Known rows, with every step that occurs
fidev-vezapum-veku: [ 1.153 -0.648 -0.679  0.024  3.142  0.071  0.121 -2.687  1.024  0.077
 -3.040  1.582  0.730 -1.609  0.292  0.483 -3.356 -2.020 -1.260 -0.564
 -0.065  0.172 -2.135  0.820  1.123  0.962]
suku-dabu-fidev-vezapum-veku: [-0.168 -0.866 -1.655 -0.182 -0.110  0.613 -0.119 -1.008 -1.179  2.308
  0.084 -0.605 -0.172  1.866 -0.815  1.239 -1.414 -1.423  0.620 -1.703
 -2.457  1.285 -2.940  0.242  1.490 -0.723]
bobu-vezapum-fidev-magu: [-2.153 -3.327 -0.884 -0.655  1.473 -1.730 -0.866 -1.429  1.844  0.177
 -2.027 -1.818  0.865 -0.682  0.175 -3.409 -3.276  0.541 -1.068 -0.227
  0.734  0.264  0.565  0.598 -1.835 -2.455]
vezapum-veku: [-0.865 -0.266  0.494 -0.969  4.757 -0.528  0.448 -5.154  0.666 -1.158
 -0.549 -0.766 -0.044 -2.463  1.164  1.552 -1.177 -3.030 -2.236 -1.252
 -0.295  0.988 -1.414  0.803 -0.987  0.492]
suku-dabu: [-1.895 -2.710 -1.192 -1.997  0.335 -1.616 -1.034 -2.213  2.079  0.097
  4.018 -2.946 -1.151  0.864 -2.224  0.351  0.215 -1.074  0.716 -1.988
 -1.591 -1.773 -2.143  1.006  1.235 -0.102]
fidev-vezapum: [ 1.956 -2.682 -0.336 -1.487  1.866 -1.113 -0.439 -0.911  3.170  0.444
 -0.894  1.535 -0.609 -0.335  0.141 -0.057 -2.432 -0.112 -0.191  0.184
  0.400 -2.569 -1.108  1.003  1.907  1.179]
dabu-magu-fidev: [ 0.066  0.305  2.796  0.175  3.169 -1.793  1.332  0.356  0.611 -1.169
  3.783  0.440 -0.755 -3.705  2.524  2.108  3.805  0.498 -0.408 -1.054
 -0.379 -0.366  3.785  1.069 -0.121  0.484]
suku-dabu-bobu-vezapum-fidev: [-2.904 -1.832 -5.037 -0.837 -0.945 -1.416  0.302 -0.565 -0.061  0.735
  1.488 -2.740 -2.693  0.525 -1.804 -1.905 -0.270  0.961 -0.091 -1.019
 -2.821  1.081  0.927  0.490 -0.739 -2.223]
suku-dabu-magu-fidev-vezapum-veku-bobu: [-0.357  4.269 -1.517  1.599 -1.811  1.531 -0.133  2.412 -2.636 -0.614
  1.404 -0.998  1.554 -0.928 -1.203  0.007  2.249 -0.080  1.989 -1.236
 -1.100  1.461 -0.618 -0.179  1.023  0.683]
bobu-veku-dabu-fidev-vezapum: [ 0.820 -0.304  3.335  1.909 -2.992  0.403  0.310  1.630  0.040  2.216
 -0.996  1.464  0.350  4.392 -1.565  0.933  1.221  1.587  1.988  2.117
 -0.254 -2.022 -1.235 -1.169  1.303  0.558]
veku-bobu-vezapum-fidev-magu: [-1.154  1.056 -1.789 -1.431 -1.373  1.146 -1.451  0.477  0.887 -1.439
 -2.790 -2.453  1.149  0.910  0.760 -4.179 -2.727  1.147  0.081  0.971
  2.196  0.009 -0.709 -0.770 -2.797 -0.993]
dabu-bobu-veku: [-0.479 -0.937 -0.150 -0.754  0.505 -2.006  0.694 -2.551  1.642 -0.360
  0.536  0.861 -1.894 -1.129 -0.048  0.368  0.830 -0.013 -0.811  1.851
 -1.121 -2.030  0.560 -0.046  0.415 -0.284]
bobu-veku: [-1.960 -1.057  2.425  0.265  1.900 -2.888  0.171 -4.045  2.779  0.186
  0.524 -2.074 -0.858  0.264 -1.526 -0.220  0.633 -0.812  0.271  0.800
 -1.140 -3.205 -1.162  1.245  0.463  0.382]
suku-dabu-bobu: [-0.557 -2.447 -3.414 -2.717 -1.120 -0.810 -0.635 -1.062  1.055 -0.077
  3.939 -0.440 -2.269 -0.569 -1.157  0.791  0.402 -0.221 -0.268 -0.886
 -1.666 -0.685 -0.635 -0.086  1.240 -0.924]
suku-dabu-fidev-vezapum: [ 0.576 -2.552 -1.423 -1.015 -1.319 -0.159 -0.784  0.506  0.654  2.422
  1.801 -0.425 -1.409  2.741 -0.794  0.893 -0.523  0.030  1.532 -1.174
 -2.204 -0.990 -2.028  0.473  2.179 -0.713]
suku-dabu-magu-fidev-vezapum: [-0.199 -0.563 -0.345  1.075 -0.561 -1.329  0.069  2.422 -0.227  0.761
  3.734 -0.281 -0.011 -1.108 -1.581  0.445  2.542  0.890  2.040 -1.661
 -1.819 -0.641  0.976  1.228  2.553  0.047]
dabu-fidev: [ 0.707 -2.018  1.669 -2.318  2.573 -0.587  0.651 -1.898  1.221  0.736
  1.902  0.165 -2.487  0.781  3.318  2.563  0.549 -0.433 -0.898 -0.361
 -0.659 -0.904  0.627  0.244 -0.762 -0.535]
suku-bobu-vezapum-veku-dabu-magu: [-2.277  2.079 -1.425  2.835 -0.350  0.315  0.196 -0.172 -1.812  0.166
  0.492 -1.795  1.161 -1.070 -2.769 -1.787 -0.051  0.938 -0.337  0.213
 -0.016  1.306  1.660  1.553 -2.315  0.490]
suku-bobu-vezapum-veku: [-2.910  1.074 -2.357  1.264  1.557 -1.807 -0.237 -3.560  0.235  0.206
 -0.997 -4.500 -0.815 -0.854 -1.991 -3.431 -1.771 -1.559 -1.223 -0.360
 -0.970  0.040  0.258  3.080 -1.965  0.125]
vezapum-fidev-magu: [-0.841 -4.016 -0.023 -3.547  3.587 -0.053  0.348 -3.285  2.980 -0.407
 -0.154  0.622  1.125 -0.875  1.358 -1.984 -2.442 -1.123 -1.139 -1.323
  0.894 -0.582 -1.370 -0.392 -2.278 -1.557]
dabu-magu-fidev-vezapum: [ 1.756  0.056  1.790  1.177  2.172 -1.369  1.198  2.200  0.499 -0.282
  1.623  2.369 -0.158 -3.107  1.707  1.348  2.155  1.110  0.493 -0.346
 -0.226 -0.825  3.312  1.015  1.441  0.931]

Rows
[-0.388 -0.846 -1.702 -0.206 -1.674  0.770  0.788  2.124 -0.670 -0.198
 -0.230  0.931 -1.395  1.424 -0.081 -0.420  0.748  2.722 -0.600  1.215
  0.615  1.337  2.719 -1.551 -2.082 -0.731]
veku-dabu-bobu-vezapum-fidev
[ 2.776  0.008 -1.351  0.098 -0.993  2.255  0.435  1.119 -1.092 -0.027
 -2.665  4.525  1.221 -0.426 -0.123  1.359 -1.953 -0.109 -0.891  0.982
  1.192  1.242 -1.081 -1.645  1.000  0.974]
fidev-vezapum-veku-dabu-bobu
[ 0.286  1.467  4.457  4.091 -2.476 -0.628  0.678  3.371 -0.716  0.563
  0.665  1.793  1.804  0.975 -2.406  0.561  3.723  2.209  2.579  1.884
  0.026 -1.855  1.507 -0.462  1.898  1.290]
bobu-veku-dabu-magu-fidev-vezapum
[ 1.986 -1.569 -0.041 -2.135 -1.936  1.332  0.000  1.700  0.261 -1.097
  2.272  3.240 -0.944  0.374  0.494  2.085  1.279  1.463 -0.774  1.274
  1.646 -0.568  0.971 -2.087 -0.299  0.563]
veku-dabu-bobu
[ 0.298 -2.322 -1.273 -0.603 -3.439  1.280 -0.656  2.982 -0.601 -0.502
 -0.836  2.288  1.290  0.606 -0.132 -1.633 -1.333  2.510 -0.712  1.450
  2.282  1.353  1.577 -2.504 -1.468 -1.964]
veku-dabu-bobu-vezapum-fidev-magu
[-2.802 -2.164 -2.924 -0.726  0.897 -1.361 -0.252 -1.908  2.177  0.842
 -0.584 -3.231  0.061  0.255 -1.934 -6.303 -2.688  0.433 -0.315 -0.373
  0.047 -1.266  0.270  1.968 -3.041 -1.633]
suku-bobu-vezapum-fidev-magu
[-0.952  1.120 -0.701  2.115  0.286 -0.539  0.641  0.845 -1.957  0.576
  2.141 -0.390  1.142 -2.347 -1.453  0.828  1.761 -0.757  1.233 -2.352
 -2.243  1.746  0.198  1.083  1.894 -0.163]
suku-dabu-magu-fidev-vezapum-veku
[-2.389 -0.254 -4.274  0.564 -1.744 -1.551 -1.016 -1.183 -1.683  0.231
  0.446 -2.420 -1.041 -1.462 -2.043 -0.533 -1.163 -0.592 -0.972 -0.739
 -2.091  2.289 -0.032  0.785  0.646 -2.064]
suku-dabu-bobu-vezapum-veku
[ 2.670  2.032  1.001  1.440 -1.527  0.773  0.691  3.389 -2.339 -0.496
 -1.669  3.112  0.024 -0.560  0.858  0.970  1.958 -0.305 -0.231  0.503
  0.998  1.314  1.543 -1.196  1.412  0.742]
magu-fidev-vezapum-veku-dabu-bobu
[ 1.437 -3.754  2.056 -2.930  0.546 -0.034 -1.123 -0.828  1.374  0.453
  0.879  1.910  0.969 -0.416  3.237  1.121 -1.970 -0.647 -0.966  0.007
  1.377 -0.761 -0.796 -0.616 -0.148 -1.919]
dabu-fidev-magu
[ 1.745  2.665 -1.619 -0.653  0.708  2.206 -0.465 -0.937  0.062 -1.086
 -3.761  0.742  1.223 -0.262  0.373 -0.510 -2.832 -1.297 -0.281  0.612
  1.389  0.190 -3.094 -0.422  0.147  1.963]
fidev-vezapum-veku-bobu
[ 2.335  2.762 -0.602 -0.874  0.122  2.884  0.245 -0.140 -1.409  0.503
 -3.308  1.403  0.065  1.472  3.003  1.320 -1.710 -0.760 -0.192  0.739
  0.195  1.125 -1.759 -0.988 -0.252  0.855]
dabu-fidev-vezapum-veku-bobu
[ 1.668  4.376  0.999  0.731  0.053  0.787  0.147  1.313 -1.031 -1.452
 -2.753 -0.432 -0.012 -0.254  1.419 -0.765  1.101 -1.426  0.440  0.007
  1.185  0.229 -0.475  0.078  0.794  1.614]
magu-fidev-vezapum-veku-bobu
[ 1.549  4.850  0.635  1.509  1.019  1.581  1.123  2.209 -1.850 -1.589
 -0.757  1.631  1.448 -3.048  2.129  0.861  1.676  0.234  0.493  0.200
  0.798  1.401  1.667 -0.263  0.129  1.570]
dabu-magu-fidev-vezapum-veku-bobu
[ 1.722  1.685  2.915  1.902 -0.411  0.278  0.419  2.349 -1.474 -0.472
 -1.587  1.230  0.737  0.618  0.239  0.589  1.771 -0.881  0.483 -0.419
  1.097  0.538  0.174 -0.302  1.437  1.359]
magu-fidev-vezapum-veku-dabu
[ 2.282  0.611  3.060  1.698 -1.410  1.023  0.622  4.917 -0.748 -0.308
  2.214  3.611  1.367 -0.275  0.116  1.982  3.396  2.426  1.528  0.363
  1.436 -0.519  2.646 -1.050  1.273  1.621]
veku-dabu-magu-fidev-vezapum
[-0.561 -0.294  1.748  1.886 -2.756  0.667 -1.823  1.298 -2.792  0.424
 -2.640  0.109  3.100  0.465  0.322  0.140 -2.672  0.032 -1.117  0.768
  2.108  3.141 -0.045 -1.105 -0.635 -2.206]
bobu-vezapum-veku-dabu-fidev-magu
[-1.227  1.490  5.282  3.155 -1.382 -1.130  1.049  1.886 -0.612 -0.332
  2.566  0.240  1.067  0.507 -1.597  1.223  5.272  1.515  1.937  1.232
 -0.146 -1.489  2.072 -0.433  0.382  0.722]
bobu-veku-dabu-magu-fidev
[-1.876  2.500 -2.032 -1.062  0.302  0.606 -0.042 -0.329  0.776 -1.351
 -1.945 -4.098 -1.693  1.881  0.669 -2.851 -0.655  1.219  0.231  0.584
  0.458 -0.063  0.651 -0.123 -3.222  0.173]
veku-bobu-vezapum-fidev
[ 1.868 -0.618  2.151  0.157  1.168 -2.026  0.235  1.438  1.694 -0.020
 -0.117  0.284 -1.556 -0.106  1.048 -0.298  1.666 -0.387  0.550 -0.403
  0.263 -2.410  1.260  1.391  2.140  0.954]
magu-fidev-vezapum
[ 0.482  2.236 -2.538 -0.704 -2.494  2.560 -0.635  0.505 -2.019  1.151
 -0.689 -1.215  0.127  2.938 -0.565  0.364 -1.009 -0.835  1.608 -0.771
 -1.261  1.220 -3.623 -0.957  0.684 -0.051]
suku-dabu-fidev-vezapum-veku-bobu
[-0.282  3.629 -0.577 -1.891  2.008  2.204 -0.320 -3.113 -0.459 -2.388
 -1.477 -1.546  0.592 -0.986  1.342  0.568 -0.953 -2.316 -1.031 -0.053
  0.934  0.968 -2.397 -0.611 -1.845  1.500]
vezapum-veku-bobu
[-2.313  0.140 -0.375  1.422  2.438 -2.200 -0.645 -3.118 -0.385 -0.610
 -2.338 -3.020 -0.207 -1.997 -0.104 -0.455 -2.264 -1.395 -2.152 -0.411
 -0.308  1.679  0.604  1.782 -0.632 -0.808]
bobu-vezapum-veku
[ 1.390 -1.520  2.932 -1.360 -0.980  1.586  0.206  1.452 -0.071  0.502
  2.260  1.576 -0.839  3.187  1.491  3.149  1.933  1.127  0.155  0.420
  0.939 -0.439  0.309 -1.688 -0.704  0.345]
veku-dabu-fidev
[-0.716 -0.778  2.175  0.273 -3.971  0.635 -0.624  0.178  0.546  1.723
  1.427 -0.152  1.930  3.590 -2.973 -2.806  0.675  0.634  1.833  1.907
  0.723 -3.106 -1.901 -0.247 -1.037 -0.487]
suku-bobu-veku-dabu-fidev-magu
[-0.095 -1.665 -2.411 -0.593 -0.314 -2.379 -0.595  0.023  0.898 -0.565
 -0.361 -0.177 -2.380 -2.220  0.980 -0.228 -1.213  1.246 -1.963  1.438
 -0.067  0.068  3.104  0.673  0.146 -1.215]
dabu-bobu-vezapum
[ 0.473  0.820  2.404 -0.217  0.996  2.388  0.804 -1.058 -2.194  0.101
 -0.181  1.158  0.662  1.348  1.703  3.480  0.600 -1.392 -1.017 -0.430
  0.490  2.491 -0.917 -1.528 -1.503  0.270]
vezapum-veku-dabu-fidev
